Each row was made from one small tree. Brackets hold a mark, then the marks that hang from it, in the order of their numbers. Every link used is in the known rows. Write each row's tree.
Known rows:
(k285 (k275 k172)): [ 14 -27 -24 -34  -2 -20  -3  19 -34  -1  40 -17  -2  36 -29 -16  10   3
 -20   4  29]
(k275 k172 k285 (k395 k694 k810)): [ -9 -21 -36  -5  28  -5  46  27  -4  -6  -1   1   9 -47 -20 -37 -30  -8
  -1  -7 -23]
(k285 k991): [  0 -38   3 -37 -21 -30 -36  16 -31  23 -22  17  12  33  22 -15  16 -39
  -1  12  40]
(k991 k148 (k285 (k275 (k395 k694)))): [-62  -5 -73 -49 -11  32 -25   1  -2  -9  38 -26  12  -6  -1 -32  48  37
  23 -26 -52]
(k991 (k285 (k275 k172 (k395 k810)))): [-44  16 -54 -14  10  16  12   1 -12  -9  45   2  13 -16 -14 -10  -3  29
  -1   6  13]
(k991 k148): [-19 -51 -17 -40 -41 -18 -23  15 -25  13  -6 -16  33  45 -10  -9  22  -7
  10  16 -13]
(k991 (k285 (k275 k395))): [-36  -4 -52 -32   6  13 -31  10 -19   7  24 -12  15  28  10 -24  26  10
   2   0  -2]
(k148 (k991 (k285 (k275 k172)))): [-12 -18 -51 -20 -24  -5 -20  21  -4  45  24 -32   1  19   2 -40  19  18
  12   3  18]
(k285 k275 k991): [  1  -8 -15 -42  -7 -23 -48  11 -37  10  22  20   6  31  20  -8  30 -28
  -7   6  49]
(k417 k694): [  3 -93   3 -36  -2 -23  -6  31 -18   2  -7 -23   9  33   7 -17  -4 -22
  12  19 -20]
(k395 k694 k810): [-21 -56 -13 -53 -24 -36 -14   4 -13   9  15  18 -17 -25 -13 -22 -17   4
  18  -5  -6]
(k810 (k395 k694)): [-10 -71   5 -34 -23 -35  -8  19 -10  -4  14 -12  -6 -15   0 -23  14 -28
  25 -16 -15]
(k148 (k991 (k285 (k275 k395)))): [-27 -10 -58 -13 -11   9 -47  14   7  37  16 -23  24  19  19 -33  31   4
  30  18   0]
(k148 (k991 (k285 k275))): [-22 -23 -48 -34 -29 -12 -57  15  -7  55  20 -16   6  27  24 -35  24  10
  23   7  10]
(k148 (k991 (k285 (k275 k172 k395)))): [-17  -4 -61   3  -5  18 -11  18  11  28  22 -40  18  11  -3 -36  26  12
  19  15   8]
(k991 k148 (k285 k275)): [-52  -7 -56 -52 -33   6 -41   7 -31  16  30 -13  24  36   9 -13  39  32
   6 -10 -16]
(k275 k172 k285): [ 19 -36 -15 -13   9 -27  24  46 -37  22 -24 -20  18  32 -10 -36 -17 -23
 -27   2   5]
(k148 (k991 k285)): [-26 -50 -31 -27 -44 -18 -46  19  -1  66 -24 -20  11  28  27 -46  11   1
  30  12   0]
(k148 k991): [ 11 -65 -11 -22 -38 -38 -41  22  -3  52 -19 -18  16  36   3 -31  10 -28
  27  35  13]
(k810 (k395 (k694 k417))): [ -9 -76  24 -14 -35 -26 -13  15  -7  -8  48  -3  24 -10 -32  -7   9 -18
  22 -12  -2]

Write each row's tree:
[-22 -12 -43 -37  -6   0  -5  18 -31  12  34 -20  -7  29  -9 -29  13  29
 -14 -16  15]  (k991 (k285 (k275 k172)))
[-16  -9 -21 -20 -12 -14 -19  32 -39  28 -38  10  50  26  38 -17  20 -39
  -4   6   4]  (k275 (k285 (k991 k148)))
[-28 -10 -61 -38  12  26   6  13  -2 -12  41 -32 -17 -12 -17 -48  23  33
   2 -34 -21]  (k991 (k285 (k275 k172 (k395 k694))))
[ 10 -14 -34 -16  16   2   8  17 -16 -20  36 -24  16  27 -34 -13  18 -10
 -12  16  18]  (k285 (k275 k172 k395))
[-23  12 -39 -24  -5  11 -36   6 -19 -14  21   3  47  23  11   7  53 -24
   7  19  15]  (k285 (k275 k395) (k991 k148))
[ 14  -2 -18  11  31   0  22  43 -22   9 -36  -3  38  13  16 -32   3 -52
 -20  10  25]  (k275 k172 (k285 k991) k395)
[-17 -37 -25 -19   3  -6  31   5   8 -18  18  -4  -5 -39 -40 -24 -16   4
  11   2  -8]  (k275 k172 (k395 k694 k810))
[-13  16 -42 -10   2  19  -1  10 -12 -25  28 -13  42  16 -10   4  47 -15
  -4  16  26]  (k285 (k275 k172 k395) (k991 k148))
[-43  -2 -59 -37 -25  13  -5  13 -28   5  35 -29  17  26 -13 -16  30  41
  -7 -15  -6]  (k991 k148 (k285 (k275 k172)))
[-18   0 -30 -42 -23 -11 -45   6 -36   3  25  11  31  30  16   7  49 -18
   0   9  26]  (k285 k275 (k991 k148))
[-21 -60   4 -33 -36 -24 -21  -1  -6   4  51  29  15 -20 -45  -7 -20  13
  14   0   7]  (k395 (k694 k417) k810)
[ 16 -24 -22   7  28  -4  34  43 -21   8 -28 -26  34  23 -13 -38  -9 -31
 -20  13  -4]  (k275 k172 k285 k395)
[ -6  -8 -32 -42  13   2 -34   6  -9 -13  31   9  -5  -8  10 -27  39 -25
   9 -12  12]  (k285 (k275 (k395 k694)) k991)
[ -8  -1 -37  -8  16  -3  15   5 -13 -23  51   5  18 -10 -36   6  -6   2
  -5  27  26]  (k285 (k275 k172 (k395 k810)))
[ -3  -3 -22  -9  -8  -9  16  36 -34  16 -31  -7  43  18  15 -20  14 -31
 -19   2  14]  (k275 k172 (k285 (k991 k148)))
[  6 -29 -24 -14   4  16   6  10   2 -29  83 -19  18  -2 -71 -20  16  14
  -5  -9   6]  (k285 (k275 k172 (k395 (k694 k417))))
[  8 -13 -25  -8  33   5  27  39  -7   2 -27 -10  10 -21   8 -50   6 -38
 -10 -20  -1]  (k275 k172 (k285 k991) (k395 k694))
[-48  12 -69 -19  -7  35   4  11 -11 -12  33 -36  35  20 -18 -15  39  33
   1  -3 -18]  (k991 k148 (k285 (k275 k172 k395)))
[-20  -5 -34 -22  10 -11 -19   0 -20 -12  44  24  24  -1 -15   9   2  -8
   7  30  17]  (k285 (k275 (k395 k810)))
[ -6  13 -20  16  31  -6  32  28 -18   4 -22  26  41 -23  13 -12 -20 -42
 -13  21  34]  (k275 k172 (k285 k991) (k395 k810))
[-44  28 -41 -17  -6   6 -26 -11 -15 -19  38  35  49 -14   9  27  33 -15
  17  30  25]  (k285 (k275 (k395 k810)) (k991 k148))
